Each row comes from the steps of one path. Every step used is in the known rows, and no mark comes twice. Write the path behind each row, first mark first.
Known rows
U/J/T/N/P/V: [ 23   3 -25  -2  42  12  21  12   8 -36 -39  32   2  12   0  -7  33  43
  -5  25 -15   6  14 -43 -14  28  -4 -37  -1   6  -4  15 -20   0 -51  15
  25   9 -34 -38  16 -21   6  39   0 -29  24  -7  20  -3   0 -40]
V/T/J: [  2  14  25  18   9 -32 -33  -1  -9   0 -10  -1   4  -2 -14   6  26  -6
   9   0  -5  14 -10 -20  14  -2 -13   9 -10  -8   4  23   1 -19 -13  19
  11   5 -22 -14  12 -26 -46 -29  18 -18  -2  28  14  11 -21 -10]
N/P/J: [-18  -1 -17 -35   1 -11 -12  14  25 -35 -34   4  19 -24   3  -5  28   6
  -4  -5 -25 -18   0 -35   9 -12  -1   8  15 -19  15   1 -28  -3 -31  -6
  -3   3   5 -34   7 -12 -17  13  13 -17 -12   2  -5 -11   1  15]
T/J/N: [ -8  -9  11   3  -2 -23 -11   4   5 -11   9 -13  -3   8 -39  32   3 -13
 -12 -15  30   4  22  -4  21 -37  -9   0  23  16  34   5  29 -24  -3   5
   9  19  -6   4  18 -22 -13  -4  -2 -11   9   9  11   4 -11   5]
P/V/U: [  1  16  -5   3  34 -21 -23  -4  -1   5 -19  21 -12  -4  18 -11   3  21
  18   7  19 -16  -2  10   8  10  10 -18  -5   8   2 -11 -36  -2   8  -1
  12  14 -24   7  -9 -26  15  16  32   7 -15  -9  -3   5 -36 -10]
U/V/J/N/P: [-12  -2 -19  24 -23 -44 -41  26  11 -16 -19  23  34  -6 -10  51  30  25
 -19 -20  10   3  -3 -24  14 -17  -4  -3  42   4  32 -18  17 -34 -39 -22
  16  26 -19  -3  30   3   7  19 -25 -18   5  -6  29  31 -24  -6]
V/J: [  2  -5   9   6 -21 -25 -25 -12  -9   0 -13  -9  -2  18  -6  19  12  -6
  -2   2  22  -4   3 -14   2   8  -7  -9  16 -10  10 -14  -9 -14  -1  -4
  -4  -2 -19  -9  14   5 -15 -13   2   0  17  14  12  11  -4   2]
P/N/J/T/V: [ -1 -14  11  39 -10 -23  23  -2   6 -24  -7  27 -28  20  26  -1  46  30
 -15  -8  21  16  30  -8 -16  30 -14   6 -16   6  -2  27  -1  43 -39  12
  39 -20 -37   3  13 -10  -8   7   1 -50  11  19  29  53 -18 -35]
N/J/U: [ -9  -4  -9 -19 -28  -3  13  10 -10   0  14  -3 -11 -17  -5 -16   2   7
 -16  -2  27 -24  -8  -1 -26 -10  -6  32  10 -17  12  27  11 -10 -27   1
   0 -29 -20 -17 -32 -41  -8  -1  17 -33   6  -3  -7  19  -7 -12]
V/U/J/T/N/P: [ -7   2 -23   6  11 -12  14  16 -10 -13 -36   2   2 -22  28  -6  60  53
   6  27   9  20   7 -15  12  21  29 -31 -28   2   6  34 -25  -7 -26  27
  32   8 -44 -12  12 -10   1  35   6 -14   0 -27  30  24 -15 -45]
R/J/U/V: [ 27  12 -26 -17  -2 -24 -22  22  10  -7   0  18   0 -14  -9 -26  25  11
 -13  -3  16 -11  -3   1 -13   5   5  39  37   5   8  12  -5  -7 -30  -4
  18 -24 -22 -24 -37  11  16  12   8 -50  17 -17  -4  -1  -2  18]
P/U/J: [ 11   0 -10 -20  18  -6   5   3 -28 -10 -14 -12  17  -8   7 -21   1 -17
  -9  -1  21  -3   5   4  -3 -14  26  21 -16 -28  39  35 -11   0  -2  49
  -8  -3 -15 -28 -14  27  18  19  39 -22 -15  -3   5  -4 -12   9]
T/J/N/P: [-16 -13   3 -12 -17 -18 -16   5  15 -24 -15   0  13 -21 -40  31  12   3
  -3 -10   7 -11   6 -14  26 -45  -6   1  24  17  27   5  30 -31 -40  -5
   3  26  -2 -12  28 -41 -16  16 -15 -22  -5   8  31  18 -18 -12]
P/V/J/N: [ -1  -5  10   7  30 -27 -24  -2   0  -3  -4  19   2  29 -15  27 -19   1
 -16 -19  21 -20  16 -22   4  -9 -24 -18  40  16  21 -27   3  -2 -12  -7
   5  30 -24   2  25 -27   6   1   2  -7  22   9  -2   4 -28   2]
T/V/U/J: [ 20   2 -18   9   9 -56 -29  -5 -22  -1 -32  16  -2 -11  30 -10  31  19
   8   2  36  14  -6   1  11  30   7 -18 -32   4  26   4 -29  21   1  45
  -1 -14 -20  -2 -14  28   6  32  18  -6  -7 -17  15  18 -30 -16]
P/V/J/T: [  8   4  21  16  32  -3 -15 -17  18 -10  -9  18  -8  58 -25  -1  15  16
   9   3  21  -8  20 -20  -9  31 -17 -29  12  -6  -4 -11 -33 -18  -5 -11
  25  -6 -30   1  23   0  -7   6  18 -14  35  14  12  10 -20 -15]
J/U/V/T/N: [ 13  28 -17  48  -2 -36 -21  37 -25  19   8  14   1  -6  21   3  48  36
 -40  11 -16  15 -27 -19 -18  19  -5   1   5   0  15  11   8 -13  -6   4
  50 -18 -42  -9 -41 -22 -13  -7  28 -27  12  -1  27  12   1  -4]
U/J/N/P/V/T: [ -1  20 -18  -6  60 -20 -16  17 -11 -13 -37  42  36 -15  11   2  -4  41
 -17  -7 -27 -20 -26 -32   7  -8 -10   2 -18  19  22  24  19  11 -60  27
  -9  34  -8 -38  15 -37   4  26 -10 -50 -11  -1   2   6 -40 -30]
R/J/U: [ 13   8 -13 -42   4  -6  -1  -2  -1  -2   4  -6  -6 -27 -15 -36   2   0
  -5   1  22 -27   1   6 -20  -3   1  30  25   4   4  29  -7   4 -23   8
  -2 -32 -14 -27 -33 -24   5   1  14 -51  19 -14  -8 -15  -2  13]
V/T/N/P: [-11  14 -12  25  -5 -22  -7  19 -20   5 -24   4  18 -34  25  -1  31  34
 -17  13 -44   7 -25 -31   1  18 -13  -9 -16   1 -19  20  10   5 -33   7
  15   8 -22 -15   5 -38 -28  -2   1 -14 -10   7  33  22  -5 -28]
U/J/N/P/T/V: [  6 -14  -9  -6  29 -35  -4  21  -7 -25 -12  31  21 -16  -7  24  11  32
   2 -30  -9   7   5 -39 -10  15 -20  -2 -25  17  45  24  18  18 -62  31
 -10  16   4 -35   5  11   9  63 -11 -57  -6  -5  28  15 -34 -16]
P/T/N/J/U: [  5 -12  -2  -3 -16 -16  33  27 -32  11  16 -13 -34  -1   4  -1   7   7
 -15  -2  15  -3  29 -33 -57   4 -19  17   1 -13   7  37   6  -5 -36   2
  27  -9 -44 -25 -33 -37  -3   5  34 -36   2  10  13  21   5  -7]
U/V/J/T/N/P: [  5  -3 -16  47 -30 -29 -23  22  13 -24 -24  25  12  10  -5  31  64  42
 -11  11  -2  33   5 -43   3  30  -7 -23  30  -3   2 -11 -24 -27 -35 -23
  61   0 -47  -9  26  14 -18  19 -10 -13  27   2  54  39   1 -29]
V/U/J: [  4   8 -13 -11  14 -24 -19  -1 -31   9 -25  -6  -1 -18  27  -7  26  11
   3   1  27  10   1   3  17   3  35  -2 -27  -3  26  24 -19   2   7  33
  -5   1 -24 -12  -1  12  14  14  20  -6 -12 -21  -7   3 -29  -6]
R/U/V/T/J/N: [  1  24   5  29   5 -65 -45  22 -14  10 -20  17  14  -5 -30  21  26  12
 -25 -23  -2  22 -21  -4  17 -14 -19  35  13  26  42  16  21 -40 -31   1
  24  18 -24   1 -12  -5  -4   2  14 -58   5  18  21  31 -46   7]
P/T: [ -1   2  22  -6  26   5   2  14  -4   7   3   3  -6  13   2   2 -10   1
  23  -9   0  -3  18 -24 -19  11  -4   8 -20  -4   7   2  -2  -5 -11  -3
   5   8   2 -18   0  10   4  11  27 -26 -15  16   5  14 -11  -3]
V/T/J/U: [  5  23  19   2  -7 -28 -32   5  -5   1   6  -8  -2   0 -24  -9  28   0
   0   9  15  -5 -20 -10   6 -10  -5  16  -5 -15  31  27   9 -37  -2  26
  19 -15 -13 -20 -27 -50 -45 -24  38 -35   9  23  17   3 -19  -4]
V/U: [-12   2   3   5   6 -25 -16  -8  -2  15 -14  -1   0 -18  28   0  19  17
  13   7  24  -3   1  22  26   2  18  -9 -14   6   4  -1 -16  -6  15   8
  12   9 -15  13  -4  -8   3   4  19   9 -12 -10   2  13 -22  -9]
J/T/V/U: [ -5  -1  19  29  13 -32  -8   0  15   5  -9  21 -17   7  14 -30  41  46
  29  -2  30  24   0  28  20  43  -6 -34 -33  16  14   0 -35   9   3  26
  44 -19 -11  27  -9  12  -7  31  11 -11   8  -3  28  36 -37 -24]
V/T/N/J/U: [ -8  16  -6  17 -20 -29  15  18 -39  15  13  -9 -17 -18  25 -12  25  30
 -40  10  -3  -8 -11 -20 -31  10 -18  18  -2  -9  -3  41  12   7 -24  18
  24 -21 -47 -14 -31 -63 -28 -18  16 -32   9  12  19  35  -7 -29]
J/U/V/T: [ 10  38 -14  29  -1 -31 -36  27  -3  13  10  30  17  -6  10  -8  29  36
 -15  -3  -7   5 -38  -7  -9   6   5  23  -5  -9  27  13   1 -25 -12   3
  27 -21 -16  -9 -42 -13 -13  -1  29 -40   0   0   4  13 -25  -1]
J/T/N: [  8   1   5  32   7  14  35  10  -2  -5  12  -7 -21  25  -7  -7  28  22
 -12  16  -3  23  22 -10  -5  27 -14 -28  -4  10 -14   9 -10  13   2   0
  38  -8 -32   7   4  -4  -5   7   1  -8  31  -2  29   8  15 -21]

Which path is each row?
[ 13  37 -13   1  19 -37 -33  19  -1   2  -4  18   7 -21   5 -41  29  33
  -6   1  -1   0 -22 -19 -11  15  -3  46  11   0  11  22  -8   6 -41   8
  22 -27 -33 -33 -35  -8 -11  -4  23 -64   4  -9   0  20 -21   9] | R/J/U/V/T
[ 18   7 -22  14 -33 -54 -45   8 -13   8 -34   8  10   2 -17  21  40  10
 -23  -8  14   8 -16  -2  -5  17 -10  23  39  -2  21 -17 -16 -39 -20 -20
  12   7 -23   4 -11  40  14  10  19 -25  14   3  16  18 -13  15] | R/U/V/J
[ 14  -7  12  10  12  -2  12  28 -34   9   9  -6 -19  14  14  18   9   6
  -6   4 -12  12  30 -37 -32  11  -6 -12  -2   3  -3   5  -1   7  -7   0
  27  19 -20  -9  -1   0   5  11  21 -14  -3   8  27   8   4   0] | P/T/N
[ 31  -4   1  20  20 -11   5  -1  10 -24 -18  21  -5  37  -2 -13  33  24
   4   2  13  27   8  -9  -6  42  -6 -15 -27  -1  26  19 -22  17 -14  40
  21 -25 -11 -14  -8  40  -6  38   1 -27  42  -7  19   8  -9 -20] | U/J/T/V
[  3   7  -1  18  27 -10  13  10 -26   2 -17  -9 -23  10  26 -12  45  32
   1  18  24  31  20  -5  15  32  28 -33 -33  11  15  28 -22   8   9  39
  44  -5 -43  -5   2   7   4  16  18  -8  14 -25  26  10 -17 -37] | V/U/J/T/N
[-20  -6  -6  -9  17 -48 -40   8  15 -20 -32  21   3 -25 -22  18  20  18
  13  -9  32 -17  -2   2  30 -41  -1 -15  11  28  26   0  -5 -36 -36  -2
  16  38 -19  -4  20 -60   0  21  14 -20 -23 -10  15  10 -54 -22] | T/J/N/P/V/U
[  5  -7 -18   2   3   9  20   9  -4 -29 -32   4   9  -6   5  -3  45  36
  -8  21 -17  27   8 -29  -5  22   5 -28 -16   0  -5  38  -4  -6 -43  28
  24  -3 -25 -32  15   1   1  32  -9 -26  15 -14  23   7  11 -36] | U/J/T/N/P
[-16  21 -19 -20   2 -17 -16  30  -8 -16 -12  -9  12 -33  24 -14  53  27
 -35   8 -39 -20 -25 -44  -5   3 -14   4  13 -21  15  27 -12  -7 -28  14
  31  -9 -24 -41 -25 -71 -41   5  42 -42  -3  -1  19  -9   7   0] | V/T/N/P/J/U
[  7   0 -31 -32  24 -16   8   0 -36   2 -22  -8   5 -16 -13  -3  -4   7
 -40 -11  10   8  -2  22  -2  -8 -10  18   5  28  41  30  19  -9 -24  27
 -23  23   0 -12 -12   6  34  26   5 -54  10 -12  -7  -9 -17  10] | R/U/J/N
[-30 -13  10  -5   5 -31 -27  17  -4  -6 -16  -4  26  -4  -3  45   5  20
   2 -20  15 -19   9 -42  -6  -8 -17  -4   4  -2  37  -1  15 -29 -44 -13
  -7  31  -1 -17  30 -17  -7  25  -1 -38  -5  13  33  31 -30 -10] | V/J/N/P/T
[ 15  -1  20  28   9 -11   5  -9  21 -15   6  26 -11  29 -13 -14  24  27
  12  -4  12  15   4  -4  -3  43 -22 -25 -13   0  10  -1 -14  12 -11   9
  33 -24  -5  17  -8  24 -13  32  -5 -17  32   1  30  18  -7 -18] | J/T/V
[ -9  23 -12  46 -12 -49 -16  29 -14   2  -3  25   0 -13  54  12  41  37
 -44  -7   5   2 -16 -15 -22   1   6  55 -10  -8  23  45  17   5 -36   2
  34 -17 -49 -25 -19 -38  -7 -22  30 -74 -19   9   6  52 -27 -11] | P/N/J/U/V/T
[ -9 -15  17  10 -10  11  36   0  13 -11   5  10 -12  11 -10  -2  13  23
  14   0  13   2  20 -11  -7   6 -10  21 -18 -12  -3  24 -12   6 -30   1
  20 -21 -33  -8   8   6 -12   1  -8 -23  17   1  -2  39  -9 -26] | N/J/T
[-12   6 -12  -2  28 -32  -7   7 -27   3  -8   0   1 -14  21  15   7  13
 -14 -18  30   2   7  13  21 -22  21  -4 -19  24  44  23  14   1   6  34
  -4  22 -15  -4  13  -5  21  16   3 -14  -7 -34  -4   5 -33  -6] | V/U/J/N
[ 14  12 -23  14 -12 -17 -18  21   4  -3   9  15   5  -1  -2   4  19  19
 -18   1   8   1 -19   2 -12 -10   3  15  27  -4  26  -3   0 -41 -10 -11
  21 -13  -7  -4 -30  -6  17  14  23 -24  10  -6   6   3  -5   8] | J/U/V
[ 25   6 -30 -35  10 -10   0  -5 -29   2 -39  -6   0 -20  -8 -16  12   7
 -21   4   4  10 -15  14 -10  12   3  19  -2   5  21  22   2 -13 -29  25
 -15   5   2 -16 -21  20  26  24  15 -39   9  -8  -9 -10 -16   8] | R/U/J
[ -8  -9   5 -14   2   0  -8  18  12 -13 -17  11  19 -17   1  11   7  19
  20   1 -19  -6  -3 -31 -18   3  -3  13 -24  -4   7  14  -3 -10 -45  -9
   2  10  12 -28   8  -4   2  28   9 -28 -30  11  21  21 -14  -6] | N/P/T
[ 11  -1 -24   3 -31 -22  -6  16   3  -2   0  18  -7 -11   1   4  24  15
 -20  -7  17  -8 -11  -9 -30 -17   1  46  25 -12  26  19   0 -18 -39 -10
  20 -29 -35 -17 -43  -2   4   8  13 -32   1  -7  -4  32  -9  -8] | N/J/U/V
[  1  25  -3  27 -20 -37 -27  29  -6   6   0  28  12 -16  18  -3  31  39
 -22  -8   1   1 -29 -21 -16  -5 -16  54  -3 -22  21  32   8 -13 -33  -1
  23 -23 -42 -19 -41 -19 -16  -4  21 -47  -5   7   1  47 -26 -19] | N/J/U/V/T
[ -2  -9  23 -18 -11 -20 -22  11  20 -28 -29   0  10 -12 -29  26  27   0
  36   5   4  -3   8 -39  -6  -5  -4  12 -10 -10  13  17   5 -40 -54  -1
   5  18   4 -35   8 -13 -27  13  28 -33 -25  20  35  25 -18 -10] | N/P/T/J
[  6  34 -16  23   7 -37 -36  22 -16  20 -20  23  20 -17   8 -16  29  29
 -18  -4 -23  17 -46   0  -6  19 -10  42 -12   7  15   4  -1 -21 -28   1
  18   8 -14   2 -24  16   8  11  22 -39  -7  12  12  30 -29   4] | R/U/V/T
[-23  -8  -2 -16  20  -4   0  31  11  -7   4  12  21 -15  -7  20  -8  29
   4 -17 -11 -14   9 -20  -5 -19 -10  10  -9  15  27  16  21 -12 -49  -7
  -8  26  17 -14  12 -21   3  38  -6 -43 -15   6  21  23 -24  -7] | J/N/P/T
[  5 -13  15  17  -2  -8  27  29 -36   6   7  -8 -27  -5  13  21   9  -1
  -2  -1  -4  10  39 -53 -47   2 -16  15  -3 -11  -3  16  -5  19 -36  -5
  24   3 -47 -23  -1  -6  -5   1   5 -24  -4  12  13  37  -1 -21] | P/T/N/J
[  4  -8 -34  27 -40 -58 -34  24 -25 -11 -30   1  29 -27   9  17  59   5
 -35   4   9   3  -1 -30   2   3   1  -4  38 -27  23 -19 -10 -33 -24  -6
  32  10 -49 -14   4  17   0  17  36 -10  -6   7  66  37 -10   3] | T/N/P/U/V/J
[ -1  21 -41  28 -17 -47 -29  34 -26   8 -44  27  28 -48  20   4  54  52
 -37   8 -51  21 -50 -16  -7  28 -22  19   2  10  -4  17  -1 -25 -59 -11
  28  22 -33  -8 -23 -15  -3  17  12 -37 -18   5  37  36 -18 -17] | R/U/V/T/N/P
[ -2  -8 -16  -1 -35  -9  26  17 -25   3  12 -21 -32 -20   1   3  22   5
 -40   6  21 -13   7  -4 -33  -9 -16   8  25  -9  -1  22  11   2 -24  -1
  25 -16 -38 -10 -33 -42 -10  -7  13 -20  18  -3   8  20  10 -19] | T/N/J/U
[-13 -16 -10  19 -25 -60 -41  -3   0 -22 -13  20  22  -9  -8  40  32  26
 -17 -28  14  -8  -7 -13  15  18 -34 -21  26   4  30 -27  10  -7 -39   1
   1   7  -1   0  15 -14 -20  31 -22 -13  22   2  45  28 -26 -16] | T/V/J/N/P
[ 18  13 -12 -12  44 -24 -17   0 -17  -4 -37  18  -6  -4  21 -15   6  20
   5   8  28  -6   5  -6   6  -2  17 -19 -14   6  15  15 -33   5  -5  26
   5  17 -25 -17  -4   3  24  18  27  -9 -10 -13 -10  -4 -40 -16] | P/V/U/J
[ -6  -2 -28 -32 -14  -4   2  26   1 -26  -9 -18  -5 -29   1 -10  49   1
 -32  16 -13 -14  -2 -33  -5  -4 -12  -8  45 -14  11   8 -17 -12 -24   3
  24  -7 -19 -33 -27 -60 -23  18  29 -29   7  -8  12 -24  26  15] | T/N/P/J/U
[  5  32   0  48  14 -35 -39  25  -2   5  -8  34  24   1  21   6  24  31
  -9  -8 -23  19 -24 -22   6  10  -6  25 -10  -9   5   3  -5   1 -11  -4
  23  -6 -17  -6  -8  16 -13  -9   6 -23  -7   5   8  26 -23   2] | U/V/T
[ 10  -2 -31  -6 -16 -24 -27   9  -9 -16 -19  12   0  -4  -7  12  37  20
 -34  16  10 -24 -15 -23 -20  11 -23 -40  50  -9  -2 -17 -12 -38 -41 -10
  21   0 -30 -19  -9 -72 -13  20  32 -17  26  -4  38  -1   2 -16] | T/N/P/V/J/U
[  5 -13 -21  -6  11 -26  10   8  17 -38 -31  23  29 -10  -9 -38  37  34
   8  -1  13   6   3  -1   1  27   5  -2 -30 -21  44  33 -25  -1 -47  49
  18 -30  -7 -24  -5  32  -4  67  27 -47   7   8  46  27 -27 -17] | N/P/U/J/T/V
[-24   2 -28 -14  17 -32 -14   6 -12  -7 -32   6  23 -48  23  11  18  31
  -5  -8  15  -5  -7   1  29 -20  32  -4 -18  16  44  20  10  -7 -28  28
 -10  24 -14 -15  16 -23  15  35 -10 -22 -26 -24   2  15 -37 -17] | V/U/J/N/P
[-20  -6 -35 -20   7 -36 -14  29  19 -23 -16  30  36 -51 -11 -10  21  18
 -15 -26   7 -17  11  -4  12 -30  10  58  31  11  42   9   3   2 -54   3
  12   7 -26 -28  -4   8  28  40   7 -66 -21 -13  27  33 -28  20] | R/J/N/P/U/V
